Each row was made from one walk, in order. Every step used is in the known rows, and no mark comes twice. Write each row's walk.
In the rows, 128 means zero.
Known rows:
Z/G/E/S/H/D: [117 136  82 152 130 117  91 152 108  96 139 124 103 178 145 130 144 148
 122 147 135 109 119 205 140  93 148 170 109  70 162 127 121 164  86 118
 121 109  79 105  80 140 131 149 153 151 155 134]
G/E/S/H: [127 136 103 140 130 139 103 142 103 107 112 113 132 147 134 123 131 139
 104 146 145 105 120 184 125 121 142 152 115 113 125 118 115 135  73 105
 113 150  91  94 109 156 129 137 157 129 150 135]
J/F: [113 140 116  91 135 122 155 117 119 134 137 110 137 130 113 123 134 128
 124 150 120 128 151  73 129 151 135 117 119 153 113 138 126  96 144 144
 103 136 122 158 152 109 140 124 154 143 133 164]
R/K: [112 121 108 114 143 154 109 116 127 143 131 141 169 124 119 185 129 151
 113 136 152 135 119 112 144 146 141 117 104 185 132 127 155  92 139 156
 138 140 116 150 142 144 145 123 122 107  91 151]
F/R/K/C: [127 102  90  85 169 182 103  91 128 154 144 162 178 131  93 252 123 161
 105 137 176 134  82 110 138 170 171 149  93 192 152 129 135  79 158 161
 139 166 111 162 135 149 129 125  75  73  49 173]
G/E/S: [120 146 122 122 137 158 108 126 109 118 123 118 138 144 147 131 131 142
 107 127 170 110 112 156 145 139 142 141 109 111 112 137 119 126  94 122
 113 139 102  81 137 164 130 116 130 131 138 133]
A/F: [115 142 165 104  92 138 139 117 109 136 104 108 148 134 111 146 118 143
 133 130 121 148 184  92 119 164 124 129 134 155 107 138 134 113 128 139
 107 139 126 144 144 121 144 130 133 128 125 135]
S/H/D: [139 128  69 135  96 106 116 143 113 112 124 131 114 162 103 132 133 148
 131 155  71 143 151 154 128 119 161 137 108 143 163 104 142 124 100 131
 108 131 106 157  89 107 152 163 162 145 125 126]
M/V/F/R: [129 101 179 127 156 128 134 106 131 119 101 167 136 106 115 149 134 158
 133 146 128 157 104  83 114 182 132 114 152 165 122 136 140 109 165 123
  93 146 145 155 169 116 112 136  89 110  96 130]
A/F/V: [132 136 173 118  57 132 131 104  91 135 112  99 153 120 115 127 112 134
 128 138 126 163 198  73 104 155 132 141 114 150 110 146 126 106 138 135
 110 117 129 137 161 125 164 116 140 143 130 121]
V/M/P/Z/G/F/S/E: [135 132 187 171 120 133 183 122 153 119 121 151 130  93 176 104 121  78
 157  94 135 127  99 145 122  94  88  83 188 103 141 139 128 147 158 135
 163 118 169 128 127 111  76 122  98 120  96 114]
H/D/F: [133 149  99  96 102 117 109 134 130 148 135 139 106 148  97 150 124 138
 148 122  78 143 145 106 133 130 152 136 106 138 116 122 145 130 123 139
 116 104 127 147 122 114 166 138 147 148 142 130]
C/K: [135 132 126 101 128 145 140 122 123 154 146 136 157 157 120 162 130 167
  99 153 119 126 138 125 151 157 128 129 100 167 153 142 142 104 134 146
 113 159 123 121 154 146 159 117 129  95  95 156]
Z/P/M/V/F/S/H/D: [144  68 117 170 104 108 122 135 153 121 126 151 104  94 110 126 112 114
 188 161  59 146 105 128 110  96 111 100 214  97 183 109 171 109 118 134
 105 100 141 185  78  64 115 151 122 141 136  66]
S/E: [154 140 142 121 122 156 106 115 119 113 114 120 122 134 144 124 142 123
 121 108 151 129 138 118 128 141 148 108 117 144 101 146 137 138 126 126
 123 158 134 115 129 163 139 133 136 123 126 137]
G/E/S/F/V: [132 129 144 122 110 127 103 124  95 138 135  98 133 111 151 101 126 136
  94 137 155 132 118 118 116 123 130 153  96 104  96 149  94 131 103 118
 133 103 107 106 155 143 142 110 133 142 146 114]
H/S/F/V/M/P/Z/G: [122 138 186 225 104  91 169 124 174 161 160 122 172  72 169  91 124 103
 157 104  87 158 142 111 113  93  90 117 149 133 165 120 129 154 157 127
 126 103 140 139 159  76 137 114  83 118  91  76]
Z/G/E: [112 158 152 136 140 144 101 122 120 114 143 108 130 134 190 146 148 141
 123 121 170 122 118 124 150 145 134 146 115 131 142 141 131 140 124 140
 138 127 126  80 142 153 103 110 119 138 124 142]
V/M/P/Z/G/E: [120 170 177 206 127 109 146 127 167 129 151 149 187  93 221 124 138 101
 151 104 118 122 102 134 144 145 108 128 161 133 158 120 135 141 159 133
 114 127 126  86 165 109 111 118  70 111  77 105]
P/M/V/F/A: [160  83 194 140 127 116  90 120 153 117 111 130 148  43 102 124 150 146
 131 121  82 152 125  43  99 151 114  78 163 141 111 131 158 118 187 120
  69 128 144 158 142  61 142 141 106 115  88  84]
G/E/S/H/D/F/R: [128 151  69 105 147 121  99 150 112 128 121 162 121 184  84 153 117 148
 133 153 107 106 109 172 107 129 174 187 105  88 114 129 107 147  83  92
 107 104  99 123  85 156 130 155 134 135 171 144]
R/K/C: [129 106  99  95 142 179  93  99 125 155 147 139 163 112 106 233 126 148
 101 121 171 131  95 119 148 139 151 131 103 189 149 117 150  91 152 168
 153 167  99 147 145 131 159 115 106  87  62 156]
H/D/F/S/E: [151 163 100  76 120 151 114 131 117 138 112 137  54 151  95 127 104 113
 156 109 118 116 133 139 130 109 161 111 127  90 103 137 141 155  96 128
 158  98 148 113 108 164 146 123 164 161 162 123]
P/Z/G: [ 91 158 140 163 136 133 141 138 146 127 151 112 154 122 197 143 157 120
 123 121 120 147 134 108 156 135 104 137 119 145 149 120 112 118 163 141
 132 130 133 135 109 106 115 112 120 127  79 145]
J/F/D/H: [124 135  67  73 146 106 146 135 108 128 130 108  99 143  73  91 119 125
 117 160  93 122 147  97 127 140 146 103 127 123 130 125 119 106 114 138
 117 125 150 142 135 109 138 126 167 160 168 170]
S/E/G: [150 131 141 122 133 149  93 109 129  98 112 110 106 126 164 120 165  97
 106 104 183 118 148 138 122 127 148 114  99 132  99 141 146 155 138 123
 146 147 129 115 132 175 123 137 154 118 156 150]
D/H/S/E: [166 164 114 134 133 162 108 141 124 124 123  99  96 160  77  78 124 120
 142 120 134 100 153 153 130  90 153  80 114 124 122 150 159 180  88 123
 135 149 147  89 101 173 141 128 138 137 174 137]
M/P/Z: [114 158 128 179 106 119 171 140 162 119 125 137 173 111 184 125 122 115
 143 126  90 146 126 116 139 144 111 105 146 169 148 110 122 112 160 129
 104 156 129 142 143 101 136 121 105  96  63 115]
G/F/P/Z: [128 106 138 149  95 111 172 134 142 139 144 132 156 130 158 119 118 124
 130 130  99 149 126 100 148 146  84 140 116 176 134 122 102  74 169 159
 142 137 158 169 111  84 116 116 118 105  75 124]
J/F/R/K/C: [112 106  75  51 189 165 135  90 124 162 151 154 178 131  70 232 118 140
 107 154 175 116  88  76 127 165 163 149 106 180 133 146 120  67 181 166
 131 147  99 189 153 123 137 123  95  84  69 199]
E/S/F: [113 119 127 109 129 121 131 138 126 140 120 106 132 116 126 133 139 148
 100 125 125 144 130 121 130 123 118 125 116 128 103 122 105 123 113 124
 115 140 112 157 123 118 137 139 143 122 125 129]
S/F: [118 127 139 109 120 118 127 131 125 145 127 109 134 107 136 133 136 149
 112 129 108 159 141  87 129 140 125 120 119 170 115 120 118 120 127 136
 125 144 135 160 137 109 128 134 132 130 112 130]
R/F/V/M/P: [140 111 169 168  75  95 143  95 135 130 132 167 194  94 125  92 120 110
 136 125 112 158 156  86 116 139 131 125 138 143 121 127 137 122 137 124
 108 125 144 131 236 124 147 129 110 142  97  80]
P/M/V/F/D: [136  73 172 128 144 122 108 106 127 124 117 157 115  83 106 131 143 152
 140 128  92 149 101  75 110 159 101  89 195 143 127 126 146 106 145 115
  91 123 147 149 160  75 144 138 100 124 123  90]
E/S: [119 126 116 118 120 145 124 127 125 121 119 119 142 131 125 139 141 147
 106 132 142 132 135 142 139 135 136 129 105 128 115 117 127 111 111 123
 102 146 111 129 122 144 139 130 146 128 125 134]
J/F/G/E/S/H/D: [130 130  65  88 146 108 176 154  88 107 129 118  71 175 104  97 128 109
 138 153 150  67 140 167 130  87 144 142 110  65 121 126 121 130 122 110
 123 102  73 124  99 143 150 149 181 161 180 129]
A/F/R: [109 144 157  98 121 143 147 110 114 130 100 132 167 148 102 172 113 160
 132 141 127 155 170  81 106 191 142 149 128 160 115 148 117 102 142 128
  96 143 140 159 134 137 113 141 101 117 111 152]
Z/G/E/S/F/J: [102 119 151 119 159 139 120 140 130 134 169 125 120 138 185 126 126 143
 109 115 208 130 102 133 159 114 126 172 141 121 106 126  97 140 139 108
 157 147 107  86 132 146  90 109 116 134 142 133]
Z/P/M/V/F: [141  67 195 177 117 124 110 111 172 139 137 141 164  63 153 135 140 115
 163 133  95 156 105  58 114 139  89  90 201 147 136 133 169  97 170 135
  77 126 147 172 126  61 121 130  78 106 117  84]
V/F: [122 109 156 100 123 121 146 113 122 116 102 127 123 110 126 132 128 127
 118 123 112 146 129 103 126 158 119 114 128 165 109 120 135 122 150 143
 110 145 123 147 146 119 134 133 133 120 113 136]

Write each row's walk:
[135 147  75 113 119 122  92 155 109 126 123 136 102 172  94 128 119 130
 131 140 101 100 127 182 116 100 155 169 111  84 116 120 119 156  72 103
 115 103  85 107  91 138 164 142 162 146 180 127] | G/E/S/H/D/F
[130 100 181 178 118  96 164 135 164 142 131 153 141  93 170 110 123 122
 145 123  92 150 114  91 143 162  77 116 155 180 130 117 127  96 190 139
 105 149 148 141 154  70 147 110 100  91  62  87] | M/V/F/P/Z
[131  78 174 153 125 138 128 104 163 137 121 136 129  59 144 134 117 115
 177 137 109 149  98  79 123 131  93  79 215 121 151 124 167  95 142 144
 109 115 167 162 124  83  95 116  96 127 123  77] | Z/P/M/V/F/S
[177  97 156 144 163 143  90 128 128 127 120 141  69 117  47  67 127 120
 161 112 103 100 111 122 100  97 114  55 199  99 120 158 165 179 110  98
 116 117 163 104 126 123 155 135 103 134 184  89] | P/M/V/F/D/H/S/E
[ 95  91 139 104 173 149 124 106 128 126 139 158 171 145 123 211 137 162
 115 150 185 140  90 101 124 145 119 146 108 166 144 161 127  90 180 161
 160 116 145 186 106 130  65 130  86 104  90 187] | Z/G/F/R/K
[126 138  53 114 101 124 142 140 103 112 108 127  86 153  94 132 108 145
 142 162  86 131 146 176 139 108 161 125 125 115 170  93 142 119  74 136
 141 123 126 145  89 132 124 148 185 167 130 118] | F/S/H/D
[111 135 105 110 167 112  96 157 111 121 132  95  79 145 144 103 133 145
  98 125 143 120 106 165 139 107 119 137 133  67 129 134  91 168  83 119
 154 109 135  91 109 143  99 120 137 149 177 142] | Z/G/E/S/F/D/H
[117 135 132 108 140 135 113 138 112 135 127 107 128 127 147 127 132 147
 102 123 152 123 108 138 135 125 126 142 124 112  97 138  99 140  95 122
 131 127 104 109 136 145 126 126 130 128 140 127] | G/E/S/F
[133 100 186 132 126 126 127 113 132 124 110 145 121  92 126 127 139 145
 132 135 123 152 119  91 123 152 113  91 162 164 115 126 154 120 154 132
 106 149 135 138 172  96 143 122 121 122 106 114] | M/V/F
[120 133  73  80 156 139 104 120 134 162 135 182 152 162  69 212 107 156
 145 136 114 133 109  97 122 152 171 153  91 158 121 140 145 101 149 147
 133  99 119 176 117 141 145 141 103 115 112 161] | H/D/F/R/K
[124 140  56  81 157 125 157 132 115 140 137  98  86 160  41  70 104 137
 137 152 103 108 161 127 126 115 145  89 135 105 145 134 133 129  90 133
 126 119 154 129 126 122 137 120 167 161 188 155] | J/F/D/H/S
[121 148 169  92 117 158 167 127  90 123  98  97 107 143 138 133 119 125
 136 107 201  93 167 139 132 135 117 138 132  94  86 143 122 128 130 116
 135 122 100  80 135 181 131 119 128 132 155 105] | A/F/G/E/S
[116 101  94  74 198 176  93 113 113 166 147 147 164 130 103 234 114 161
  83 126 205 111  44 139 132 143 155 169 104 138 117 146  92 111 134 144
 157 146  81 139 139 161 119 124  65  68  78 167] | G/E/S/F/R/K/C
[ 99 118 126 108 165 123 100 134 117 120 131 111  90 135 169 130 142 159
  97 110 169 133  98 157 137 127 117 153 141  77 125 137  84 148  95 118
 153 108 125 103 125 142  97 117 132 138 149 134] | Z/G/E/S/F/D
[133 112  68 104 108 116 126 154 130 135 147 161 102 174  76 128 104 128
 141 141 106 134 144 164 129  96 160 174 125 127 113  87 130 124 117  90
 118 141  94 143  83 119 164 148 171 143 169 128] | E/S/H/D/F/J
[117  99 162 170 114  94 171 117 162 123 131 166 152  99 171 116 135 122
 142 111  89 162 106 132 122 132  82 109 184 123 165 113 117 111 165 135
 132 118 168 160 141  62  94 135  90 111  83 116] | V/M/P/Z/G/F/D
[131 110  46  78 152 145  85 126 128 165 142 181 148 159  39 252 113 142
 127 145 110 127  93 136 109 130 183 175  98 167 154 112 136 112 140 140
 143 134  93 188  89 121 161 149 109  92  92 168] | S/H/D/F/R/K/C
[107 140 122 160 143 134  98 148 113  97 125 106 125 147 164 136 153 135
 110 142 165 107 120 187 132 113 129 165 114  97 145 122 112 152  94 108
 122 138  97  86  93 153 107 126 152 136 148 144] | Z/G/E/S/H
[130 100 143  98 117 128 126 106 120 108 119 113 118 121 138 127 157 124
 100 131 163 138 144 118 123 129 115 124 101 147 117 129 139 113 143 147
 156 127 141 166 128 122  97 138 150 130 154 165] | E/G/F
[115 155 104  95 116 135 138 144 121 140  94 117  99 115  92 141 108 118
 134 146  97 133 147 132 118 120 140 121 136 144 126  86 130 123  84 119
 146 137 148 128 101 142 119 121 188 158 152 132] | D/F/S/H
[119 126  73  95 148 142 130 132 113 136 131 127  99 179  41  71 104 152
 132 135 114 122 167 146 149 104 139 116 140  99 140 133 125 159  62 122
 170 121 161 112 149 156 121 122 146 161 167 124] | R/F/D/H/S
[146 122  85 100 177 148  96 121 120 109 122 119  66 183  70  44 132 101
 119 109 174  94 170 177 133  83 144 111 124  66 109 158 132 202  74 106
 201 115 158  97 144 200 114 136 162 149 210 141] | R/F/D/H/S/E/G
[123 133 193 211  91  71 159 128 171 148 155 131 185  55 202 106 141  94
 136 112  80 175 132  81 108 118  90 125 143 146 150 111 119 132 184 134
 113 109 138 157 167  66 131 119  84 119  69  91] | S/F/V/M/P/Z/G
[172 100 112  85 137 135  97 123 106  92 105 111  58 154 102  77 146  97
  96 122 159 120 137 159 108 102 131 100 118  97 104 148 131 155 114 126
 182 121 169 128 101 148  96 149 162 139 201 169] | S/E/G/F/D/H
[148 129 159 168  88 103 149 111 161 128 115 155 179  86 138 136 130 127
 147 114  93 148 133 116 122 159 141  97 143 173 140 102 164 112 136 130
  77 167 139 131 177 110 143 153 105 111  92  99] | V/M/P
[134 144 149 173  93  83 194 109 146 148 148 138 195  71 149  83 122  76
 142 140  73 143 147  65 103 143 117 108 136 148 127 125 129  93 186 133
  78 111 126 156 200  68 167 117 112 128  90 111] | J/F/V/M/P/Z
[135 148 153 194 103 103 172 126 172 138 129 158 195  85 168 123 128 107
 147 112  69 150 126 113 130 148 115  98 156 169 144  97 145 111 159 134
  91 156 134 140 167  90 147 137  88  99  62  97] | V/M/P/Z
[ 91 168 133 162 159 150 124 141 131 119 153 108 145 135 207 131 153 121
 112 119 165 108 104 157 162 119 104 156 120  88 132 141  96 143 133 124
 138 114 100  82 110 144 111 102 114 122 106 142] | P/Z/G/E/S
[136 135  65 135 119 122  95 152 100 106 123 131 110 179 113 116 126 150
 122 152 115 104 122 204 133 105 160 157 105  85 143 124 127 147  68 115
 110 118  77 109  93 141 152 154 158 143 155 123] | G/E/S/H/D
[150 103 154  96 112 114 127 121 138 102  84 108 127  83 110 125 127 138
 103 113  96 163 141  88 113 162 139 100 117 144 105 121 129 126 174 143
  97 144 134 156 131  98 123 136 146 111  90 123] | V/F/A
[186 104 133 135 117 123 126 137 138 116 131 100  82 165  92  62 124  91
 137 112 170  92 155 165 123  83 117 111  89 122 121 156 149 166 122 132
 169 137 172 111  89 164 102 130 150 119 197 137] | D/H/S/E/G/F/P
[133 152 152  86 118 133 161 129 129 143 112 120  94 111 130 151 136 106
 144 106 138 125 156  82 139 136 124 115 110 157  94 103 145 109 159 124
 146 135 147 115 126 150 140 115 147 146 139 115] | D/F/G
[ 88 134 118 143 129 135 175 145 116 118 124 108 109 121 152 125 130 113
 126 157 118 135 125 151 135  94  82 131 154 117 168 109 101 120 127 139
 185 116 154 159  64  95  67 114 158 146 106 150] | P/Z/G/F/S/H
[129 143 113  89 102 119 136 136 103 123  98 107 107 151  71 114 103 147
 123 137  92 147 185 118 117 152 133 114 144 127 125 128 128 124 100 132
 122 134 155 128 123 122 140 133 143 142 163 143] | A/F/D/H
[124 134 122  86 157 157 122 105 113 105 105 122  83 142 136  95 133  86
 111 106 207 103 151 144 143 106 136 119 132  86  87 145 127 166  99 121
 203 120 155 110 168 211  87 123 170 148 161 140] | R/F/S/E/G
[147 143 123 133  99 118 127 140 114 156 145  78 110 119  76  73 110 128
 128 148  99 140 165 103 114  89 135 108  99 138 135 130 134 154  99 134
 140 115 148 124 127 124 147 114 142 158 164 117] | D/H/S/F/V
[156 106 145 103 163 172 121  91 124 103 114 129 104 165  96 113 144 122
 123 114 202 107 132 150  99 115 137 122 104 114 107 180 133 154 128 118
 166 123 157 147 100 178  73 146 113 110 172 169] | H/S/E/G/F/R
[155 136 171 126  81 115 114  95 126 167 128 134 156  75 103 129 135 107
 133 121  90 160 159  67 103 153 147 133  95 155  96 113 155 111 131 131
 108 107 151 122 172 118 173 115 135 155 141 110] | D/F/V/M
[111 158 165 211 138 113 147 138 166 123 142 148 185 102 211 122 143 103
 138 101 135 114  96 168 142 125 100 132 154  95 142 119 126 146 144 113
 100 126 107  82 152 125 118 120  76 106  91 103] | V/M/P/Z/G/E/S
[137 160 101 135 129 144 130 143 127 138 133 100 120 149  73 100 115 143
 141 143 108 118 160 140 139 107 145  98 107 143 150 126 162 148  88 134
 126 146 145 100 110 142 137 124 143 149 156 134] | D/H/S
[134 167 188 223  95 102 141 116 151 125 158 138 186  77 225 105 133  92
 145 112 123 134 112 117 128 138 114 138 136 128 156 127 131 135 166 131
 115 107 128  80 184 108 131 100  78 125  81  95] | F/V/M/P/Z/G/E
[ 85 156 152 186 143 104 150 165 165 126 149 121 155 116 228 117 135 110
 128 106 138 120  86 153 138 106  80 143 158 100 136 128  79 162 149 109
 131 121 102 108 130 116 107 113  90  96  95 114] | M/P/Z/G/E/S/F
[104 158  84 212 122  93 137 179 149  90 148 142 139 167 192 113 131 113
 148 136 106 104  98 216 135  83 113 163 147  72 181 122 104 168 126 104
 110 111  72 113  83 112 132 140 120 117 108 112] | M/P/Z/G/E/S/H/D
[140 115 103  98 145 127 146 127 119 119 102 121  71 143  50  84  99 135
 131 128  92 128 137 157 127 123 134  90 143 121 144 122 142 154  93 132
 138 129 150 117 123 131 134 126 145 141 175 132] | V/F/D/H/S
[125 116 139 132 125 104 122 146 133 144 140 120 130 131 165 122 113 144
 111 115 144 119 114 132 142 144 115 167 108 132 107 125  93 112 111 127
 123 144 121 106 140 144 120 124 126 109 126 104] | G/E/S/F/P
[106 155 148 184 127 115 139 143 150 134 165 118 149 130 236 131 131 114
 133 112 140 120 115 122 168 156 101 172 112 146 153 125 101 114 163 145
 145 130 137  82 123 126 106  89 102 114  79 119] | F/P/Z/G/E
[130 151 128 108 136 136 138 154 109 125 102 114  85 134 125 127 130 102
 132 123 162  84 134 160 123 104 128 142 115 105  90 105 124 140 109  88
 140 132 107  76  93 174 134 116 164 143 179 113] | D/F/G/E/S/H
[125 101 138 149 108  98 162 128 151 125 141 124 143 121 178 116 141  99
 116 120 134 135 142 117 141 134  82 150  96 160 128 117 110  85 182 153
 159 130 150 167 108  95 104 121 135 100 104 135] | E/G/F/P/Z
[160  87 122  91 144 164 111  95 115 101 106 116  54 159  98  84 137 122
 117  99 189 111 138 177 109  96 128 102 129  89 116 164 134 159 100 117
 189 112 161 129 111 157 103 137 157 127 195 145] | H/S/E/G/F/D
[145 121  94 149 105  85  87 165 132 142 156 152 133 155  95 137 119 117
 157 131  72  92 119 147 117 115 130 188 116 107 121 118 118 126  99  99
  79  99 104 116  74 116 171 152 136 137 168  83] | G/E/S/H/D/F/P/M
[114 149  93 134 129 110  84 163 119 120 137 125  93 171 123 139 139 124
 137 137 122 102 120 187 121  87 140 180 110  67 134 126 118 174  91 102
 124  90  91  99  77 137 137 138 158 157 182 136] | Z/G/E/S/H/D/F
[135 143 137 106 139 158 150 127 105 112 114 110 100 138 162 132 141 127
 122 112 198  88 124 152 158 129 133 128 103 104 104 124 129 120 125 116
 142 138 108  69 129 188 122 116 137 140 139 110] | F/G/E/S
